Each row comes from the steps of one walk. Every step used is in the known rows, and no mark comes twice. Write the walk behind each row, first mark first.
Known rows:
m, h: [  2  30 -11  -1  11  16  11  16 -34  -6   0  10 -14  13  -2  11   5  -7
  21   3  47  39 -16   1  -2  14  20  20  -6  -4  29   4   4]
r, a: [  3  44  -2  11 -11 -10   3  25 -16 -14  -1  -7 -13   1   3  -6   0   5
  14   3  18  28 -20   9   9  21  15  17   6 -10  20   0   8]
d, v, y, f, n: [ 19  25 -55   1 -12 -13  20  29 -19  10   5 -35 -69 -31   4   1  -1   5
  17  40  47  22 -10  -6  14   5   0  24   8 -28  -6  18  36]
v, y, f, n, b, a, r: [ -3  16 -81  12 -26   1  24  17  -6  -7  -8 -45 -55 -34  29  25  18  -6
  24  20  46  37  -6  -3  14  12  12  48  -5 -26  21   6  37]
j, d, b, c, h: [ 41   7 -26 -13 -12 -22  21   0 -24  14  10 -13 -10  -6 -15  32   0   4
  14 -15  61  64 -17  -4  21   8  48   3 -29 -14  13  12   5]
h, c, b: [ 34  36 -18  12 -31  -2  17  16 -31   3  -1  -1  -8   0   0  17   1  19
  15   9  33  29 -35  -7  -6  23  32   1   1 -15   0  28   4]
y, f: [  8  33 -13  -3  -4   2   3  16 -18  -7  15 -15 -24 -18  26  13   1  -9
  18  11  28  26 -26   2  10  -3  27  19   9 -27   6  10  15]
y, v, d, b: [ 11  38 -22   1 -14  -3  -1  14 -39   7   6 -23 -17   6   1  16 -10  28
  15  12  32  72 -11  24  20  -4  41  18 -20 -25   2  -8  11]
m, h, c, b, n, f: [ 12  27 -31  13 -30  20  45  10 -30 -20  -4 -11 -32  11 -14  21  19  19
   8   7  53  41 -28  -7  -8   8  14  -4  -8 -22  13  34   8]
v, d, b, n: [ 13  36 -16  -1 -27   5  11  12 -39 -18  18 -25 -34   9 -21  17  -3  25
  25  11  37  74 -18  10  13  -1  19  20 -24 -23  17  -6  23]
r, a, b, c, h: [  8  40 -25   1 -13 -26   4  24  12  -3   1  -1 -20  25  -7  -2   6   0
   6  -4  24  32  -3 -11   6  14  17   0  -6  -9  27   8 -12]
c, b, a, r: [ 15  40 -33  29 -20   1  13  25 -21 -26   0 -19  -2 -24  24  25  11  -6
  14  -8  47  48 -23 -12  12  43  23  33 -22 -42  19  20  19]
b, a: [-10  38 -11   8   9   6   1  23 -23 -14   4  -7 -13 -10   9  16   5   2
  27   0  41  42 -31  -1   4  29  30  23   2 -32  21   7  33]
a, r: [ 17  36 -27  11  -7   3   1  14 -12  -9  -2  -8  -8  -6  15  14  11 -16
  10  -5  33  36 -14 -12  23  14   6  27  -2 -25  19   5   4]
v, y, f, n, b: [  8  16 -64  -6 -33   0  17  16 -12   3  -4 -34 -62 -17  10  15   9   7
  20  31  47  25 -13  14   7  -2  17  35   3  -5   4   2  17]
v, d, j: [ 13  38 -11 -31  -7  16  -8  15 -44  -6   7 -12 -19  10  -2  30  -5   8
  25  22  30  48 -19   4  10  -1  16  20   2 -24   7   5   3]
f, n, b, c, h: [ 23  19 -59 -13  -5   6  11  13  -4   7 -20 -20 -46  14 -15  28  10  18
   4  -2  56  34 -11   2  18  11  33  19 -13   9   8  16 -14]
c, b: [ 26  38 -16  11 -25   1   7  22 -27 -16   5  -5 -11  -6   6  14   2   5
  11   4  47  36 -27   4   7  27  29  19 -14 -20   3  16   1]
n, b: [  4  26 -18   0 -14  18   4  14 -14   0  -4  -6 -29   1  -1  18   8   5
  17  -4  43  30 -19  17   9   5  40  26  -7  -9  18  -6  -2]
f, n, b: [  4  23 -41   4 -15  11   6  13 -15   2 -18 -20 -47  -2  -5  17  15  12
  12   7  44  30 -20  22  12  25  22  31  -4   3   9  -1   5]
r, a, b, c: [-14  43  -6  12 -17 -30  -2  20   5   1  15  -1 -17  23  -5  -2   0   5
  14  -9  19  22  -6  -3   4  18  12   9   9 -10  33  -4  -1]
j, d, v, y: [ 27  14 -27   0  -8 -16  19  17 -27  13  14 -12 -47 -21  -5   4   4  -1
  21   9  55  40  -9 -10  17   5  16  11 -10 -24   3   8  32]
d, v, y, f: [ 18  29 -33  -1 -13  -7  16  31 -19   7  19 -21 -52 -28   8   4  -6  -1
  21  31  46  23 -10 -10  11 -16  17  15   2 -40   3  13  31]
r, a, b, c, h, m: [  1  34 -30   3  -5 -31   8  22   5   5 -17   4 -17  23   4 -11  -5  -3
   1 -10  17  23  10 -11  -8  19  18  -8  -1   0  25  26 -25]
j, d, b, c, h, m: [ 34   1 -33 -11  -4 -28  26  -3 -29  20  -8  -9  -7  -8  -2  24  -9   0
  12 -20  54  59  -2  -4   7  15  50  -4 -26  -5  10  32  -8]
r, a, b: [-11  48  -6  18 -20 -17  -1  24  -1  -8   2  -2 -21   9   1 -14  10  -6
  11   4   8  25 -12  10   0  26   7  12   4 -16  30  -9   6]
b, n, f: [ -2  34 -19   2 -15  15  13  12  -5 -31   2 -24 -38   0  -7  11  20   3
   1   3  47  38 -27   4  18   0   2  12   2 -36   9  12  20]
h, c, b, n, f: [ 20  34 -30  15 -44   9  33  11 -16 -21  -3 -23 -31  -1  -8  19  19  25
   3   7  44  36 -38  -4   2   9  16  -6   0 -34  -4  36  14]
m, h, c, b, a: [  5  30 -20  19  -5  11  33  21 -47  -2  -3   5  -6   1   2  25   4  19
  32   5  47  45 -32 -13 -23  37  40   8 -10 -16  26  28  20]
n, b, a, r: [ -7  28 -36  17  -7  20   8  14  -9 -11  -9 -18 -21 -20  16  31  16  -6
  19 -14  42  44 -14  -1  15  20  34  37 -15 -31  33  -3  17]
n, f, y, v: [-18  21 -42   5  -5   4   6  11 -10  -9 -18 -28 -29  10  15  26  23   9
 -12  19  49  25 -26  10  28   0  26  24  19 -31 -11   1   4]
h, c, b, n: [ 29  38 -20  21 -41  -1  27   9 -33 -18   0 -10 -27   6  -6  19   7  21
  18   7  33  40 -26 -11  -3  22  21  -8  -4 -18   4  30   9]
h, c, b, a, r: [ 21  38 -35  28 -25  -1  24  18 -26  -9  -6 -13  -1 -19  20  30  10  10
  20  -1  34  43 -30 -23   0  38  25  13  -7 -37  16  31  20]

Write each row's walk:
[  4  21 -44  -2 -16   9  12  11 -13   2  -6 -32 -55 -20  17  20  12   3
  14  15  35  24 -19  22  12   8  30  32   5  -6   1   4  10]
y, f, n, b
[-13  19 -37  -3  -8  10   9  18 -11 -14  -7 -19 -27   4   0  24  23   6
  -3  17  55  19 -42   0  17   2  15  35  21 -26   1   1  10]
n, f, y
[ 15  36 -28  15 -38  12  22  18 -12 -40   3 -29 -33  -7  -5  14  20  10
  -2   3  59  41 -27   6  14  14  12  13 -14 -39   0  26  11]
c, b, n, f
[ -2  36 -27  18   4   5   3  20 -15 -16  -2 -16  -7 -18  22  21  12 -14
  19  -9  37  46 -20 -16  17  29  15  31  -6 -38  29   7  28]
b, a, r
[ 16  26 -55  -6 -22 -12  12  21 -20  -3   1 -29 -49 -16  15   6   5   0
  19  38  42  28 -20   0   8   6  -1  29  13 -12   1  13  30]
v, y, f, n
[ 14  26 -31 -11 -21  -6   9  20 -18  -5  17 -14 -30 -14  18   8  -1  -9
  24  28  40  27 -18  -7   6 -12  16  22   8 -23   9  10  24]
v, y, f
[  3  24 -17  -7 -12   6   2  11 -10   9   9  -5 -24  13  -8  30  -1  16
  16 -15  53  27 -12   5  13  -3  47  22  -1  -2  20   1  -8]
n, b, c
[ 18  32 -28   2 -11  -5  11  31 -21   7   6  -7 -43  -9 -14   0  -3   7
  16  21  54  29  -9 -10  11   0  10  15  -5 -32  11   8  24]
d, v, y
[-12  24 -42  12  -3  14   9  19 -19  -6 -17 -26 -45 -11   0  22  17  15
  23   4  48  39 -25  19   5  39  31  36  -4 -12  18  -1  28]
f, n, b, a
[-21  23 -42  15 -15   7  15   4 -11 -30 -17 -38 -46  13   9  27  28  12
  -8  18  48  36 -19   7  30   0  14  17  15 -36  -7   5  13]
b, n, f, y, v
[ 15  35 -15  -8 -17   4   3  19 -40   1  17 -15 -18   3 -16  16 -10  23
  23  10  40  66 -24  16  13  -2  31  28 -20 -20  14  -9  17]
v, d, b
[ -8  29 -33 -18  -9   7  -7   6 -48  -4 -12 -26 -26  24  13  45   3  18
  14  36  30  44 -10   5  20  -1  28  24  13 -24  -9  -4  -7]
f, y, v, d, j
[ 12  38 -19  20 -21   0  21  21 -33  -4   0  -4  -7 -10   7  25   3  24
  26   4  38  39 -43 -10 -11  38  42   5  -2 -29  10  29  26]
h, c, b, a
[-12  21 -46  -4 -21   5  11  13 -27  -2  -5 -40 -30  11  -2  31  10  35
  -4  26  49  58 -27  23  28 -16  37  35  -3 -35  -9 -12  10]
n, f, y, v, d, b
[ 23  24 -32 -15  12  -9   7  17 -15   6 -16   4 -12  15   4  13 -10   0
   6 -11  43  33  -4 -17   4   7  33  -2  -3   0   9  41 -22]
b, c, h, m
[  7  27 -16   0   6  14  21  10 -40  15  -5  13 -13  19  -5  16   5   9
  26   8  33  33 -24 -12 -13  10  22   1   9   2  26  14   6]
m, h, c
[-19  25 -43 -11   0  12  -1  17 -19 -10  -8 -33 -40  22  16  25  17  28
  -7  22  41  43 -28  11  31 -18  24  35  15 -23 -20  -3   7]
n, f, y, v, d
[ 13  31 -36  28 -11  11  35  17 -39  -6 -11  -2   0  -6  16  32  12   3
  26  -2  42  50 -19 -26 -11  36  25  16 -16 -24  32  30  15]
m, h, c, b, a, r
[-11  30 -36  -6   2   4  -6  15 -36  -7  -5 -21 -33  28  20  25   4  23
   8  22  30  48 -19   5  25  -4  27  31  11  -8 -13  -6   2]
f, y, v, d
[ -1  34 -32   3 -26   7  13   9 -22 -19   5 -46 -39   7 -10  18   6  34
   2  12  43  78 -12  25  29 -16  25  12 -20 -46  -2  -1  23]
y, v, d, b, n, f
[-35  29 -51   5 -18   7   5  12  -5 -24  -4 -39 -64  36   8  20  31  18
  -6  22  33  49 -13   7  24 -12   3  19  10 -33  -7  -9  10]
a, b, n, f, y, v, d
[ 19  32 -21  20 -27  10  39   9 -45 -15  -2  -1 -25  16 -10  21   9  16
  26   7  42  47 -17 -15 -16  22  19  -6 -13  -6  21  28   3]
m, h, c, b, n
[ 23  13  -8   4 -18 -16  18   0 -35   9  13 -14 -12 -23  -4  21   5  -1
  22  -7  47  59 -24  16  14  22  39  14 -18 -22  15  -5  23]
j, d, b
[-19  27 -44 -15 -21  16   9   2 -33 -28 -14 -48 -48  23   2  45  17  22
   2  37  41  51 -12   7  28 -15  10  19  13 -43 -12   5   4]
b, n, f, y, v, d, j
[-10  16 -64   0 -21   3  19  22 -16  -5  -2 -39 -62 -26  17  21  10  11
  31  28  51  33 -21   9   1  12  27  39   2 -19  14   4  42]
v, y, f, n, b, a
[ 27  10 -83 -24 -26  -7  21  16  -1   8  -8 -33 -61   1   1  26   7  11
  11  22  60  30  -5  -7  15 -18  28  23  -7   2   2  19   0]
v, y, f, n, b, c, h
[  9  40 -16 -22  -6   7 -12   8 -44   0  -4 -22 -20  13  14  30  -6  12
  17  24  24  55  -5  14  19  -2  28   8  -2 -32  -4   6  -2]
y, v, d, j
[ 35  26 -31  -9 -15 -11  14  13 -19   8   3  -8  -3   6 -24  29  -7  12
  11   1  59  52 -16  -6  16   4  42   6 -23 -21  21  10  -2]
d, b, c, h
[ -6  26 -49  24 -38   1  24   8 -16 -39 -15 -42 -40   7  11  30  27  18
 -11  18  58  38 -23   8  26  13  24  18  -1 -38 -16  15   2]
c, b, n, f, y, v
[  7  39 -15  18 -14   2  10  29 -29 -23   5 -11 -10 -15  10  18   3   9
  21   0  52  46 -34   1   0  42  38  25 -15 -34  14  19  24]
c, b, a
[  9  30 -35  -1  -5  -5   7  16 -20  -4   0 -30 -44 -21  23  12   7  -3
  14  21  30  28 -26   8  13  18  10  24  15 -15  -3  15  21]
y, f, n
[-16  21 -44   6  -4  11  13  17 -15  -6  -6 -39 -55 -30  24  26  14   7
  26  12  39  33 -26  20   5  24  39  36   3 -23  11   7  34]
y, f, n, b, a
[ 30  20 -34  -7  -8 -18  20  12 -25  15 -13  -4  -2   5 -13  21 -16   9
   8  -5  53  47  -1  -6   3  10  46   1 -21 -12  17  32 -16]
d, b, c, h, m
